Every row comes from one small tree of marks. The marks that hang from a mark follow it in brackets, in the order of their numbers. Every link used is in the known rows. Which tree was each row made from?
In the rows, 128 means zero.
Known rows
j431[j771[j985[j23[j811[j753]] j99 j365]]]: [ 86 191 146 128  79 127  98 120 130 101  87 106 100 151 141 128 121 120]
j23[j811[j753] j985[j365 j771[j431]]]: [ 93 168 135 139  36 122  79  81 124  99  68 112 109 146 128 130 115 124]
j23[j811[j753] j985[j99 j365 j771[j431]]]: [ 94 195 146 139  47 121  66  81 124  88  76 104 105 161 123 130 134 107]
j985[j23 j99 j365]: [ 73 184 169 142 117 126 104 121 140  89  90  83  97 175 126 153 172  79]
j99[j985[j23[j811] j365 j771]]: [ 91 161 142 141  88 131 111 136 123  97  56 105 119 141 109 161 166 138]
j99[j985[j23[j811[j753]] j365 j771[j431]]]: [ 95 159 142 137  71 127  97 119 123  94  53 111 119 140 115 153 165 138]
j985[j23 j99 j365 j771[j431]]: [ 85 178 170 138  91 123 104  96 129  81  56  82  77 174 146 179 179 104]
j985[j23[j811[j753]] j99 j365 j771[j431]]: [ 82 187 167 136  53 121  87  89 128  76  52  91  68 174 151 172 170 106]
j771[j985[j23 j99]]: [108 178 161 140 123 126 120 128 131  94 116 101 102 156 131 126 133 130]
j365[j985[j23 j99 j771[j431]]]: [105 173 160 151 106 124  89 120 119  89  81  97  99 154 111 176 197 120]
j23[j811 j985[j365]]: [ 83 167 133 147  79 127 100 105 129 104 101 108 132 160 107 119 106  99]
j753[j811]: [103 180 145 152 110 124 138 102 128 116 103 108 130 153 152 118 141 107]
j771[j431 j985[j23[j811] j99 j365]]: [ 95 174 156 131  93 125 109  92 131  78 105 103 117 181 135 112 126  88]
j771[j985]: [122 157 140 138 126 125 130 128 131 109 125 109 130 136 129 101 116 134]
j985[j23 j365 j771[j431]]: [ 83 141 154 137  75 123 122  96 128  98  46  92  84 152 152 179 152 126]
j431[j771[j985[j23[j811[j753]]]]]: [ 99 172 140 133  76 127 109 124 127 113  92 116  96 134 147 130 101 155]
j985[j23[j811[j753]] j365 j771[j431]]: [ 81 148 151 135  38 121 105  90 127  93  42 101  75 153 159 173 143 130]
j365[j985[j23 j99 j771]]: [101 177 161 153 110 125  93 135 120  93  81  94  94 148 108 181 200 124]

Write each row's tree
[106 164 144 147  95 128 102 141 126 104  88 118 124 132 104 137 150 156]
j99[j985[j23[j811[j753]]]]
[ 68 150 150 142  81 126 121 119 137 100  80  99 101 164 135 152 133 100]
j985[j23[j811] j365]
[ 93 191 145 145  73 125  85  88 121  87  84  99 115 174 116 136 131 100]
j23[j811 j985[j99 j365 j771[j431]]]
[ 88 168 134 146  66 126 102 104 122 102  77 104 114 154 118 141 116 120]
j23[j811 j985[j365 j771]]
[103 176 158 153  92 124  86 119 117  85  82 100  97 160 111 174 190 119]
j365[j985[j23[j811] j99 j771[j431]]]
[ 97 157 138 141  90 125 102  91 125 105  76  99 122 145 119 140 127 119]
j23[j985[j365 j771[j431]]]
[113 147 147 137  88 124 125  97 125  95 110 117 115 157 142 115  98 140]
j771[j431 j985[j23[j811]]]
[107 185 174 150 107 124 111 125 124  94  75  87  60 155 145 189 171 158]
j985[j23 j99 j771]
[ 95 148 145 127  70 123 112  89 132  90  93 113 118 159 144 109 109 110]
j771[j431 j985[j23[j811[j753]] j365]]
[114 188 152 151 113 125  96 110 122 103  95  95 105 146 115 147 141 141]
j23[j985[j99 j771]]
[121 178 150 149 121 122  87 119 119  92  97  98 122 149 105 150 200 108]
j365[j985[j99 j771[j431]]]
[ 85 194 144 147  91 127  88 105 129  92 107 100 128 175 103 119 125  83]
j23[j811 j985[j99 j365]]
[132 176 150 134 128 122 112  98 129  90 131 107 135 161 131  91 127 112]
j771[j431 j985[j99]]
[104 177 159 150  79 122  77 115 118  86  79 103  92 154 115 171 190 122]
j365[j985[j23[j811[j753]] j99 j771[j431]]]
[ 88 157 143 141 116 131 110 140 131 102  80 106 140 141  97 139 165 120]
j99[j985[j23 j365]]
[105 148 139 134  96 121 119  96 129 102  68  94 117 146 144 144 156 108]
j985[j365 j771[j431]]
[ 87 183 157 131  90 126 107 119 135  86 100 101 103 164 132 119 137  99]
j771[j985[j23[j811[j753]] j99 j365]]
[113 191 148 152  79 123  88  93 116  92  97 105 106 165 119 139 122 134]
j23[j811 j985[j99 j771[j431]]]
[106 182 159 141 108 127 117 128 129  91 116 104 100 163 131 124 126 130]
j771[j985[j23[j811] j99]]
[112 159 134 136 112 127 106 123 124 100  71 106 149 135 104 133 172 124]
j99[j985[j365 j771[j431]]]
[ 80 144 151 138  55 124 119  95 125  92  48  97  81 163 154 178 140 124]
j985[j23[j811] j365 j771[j431]]
[ 95 176 157 128  80 123  99  88 132  79 100 105 114 174 138 109 129  92]
j771[j431 j985[j23[j811[j753]] j99 j365]]
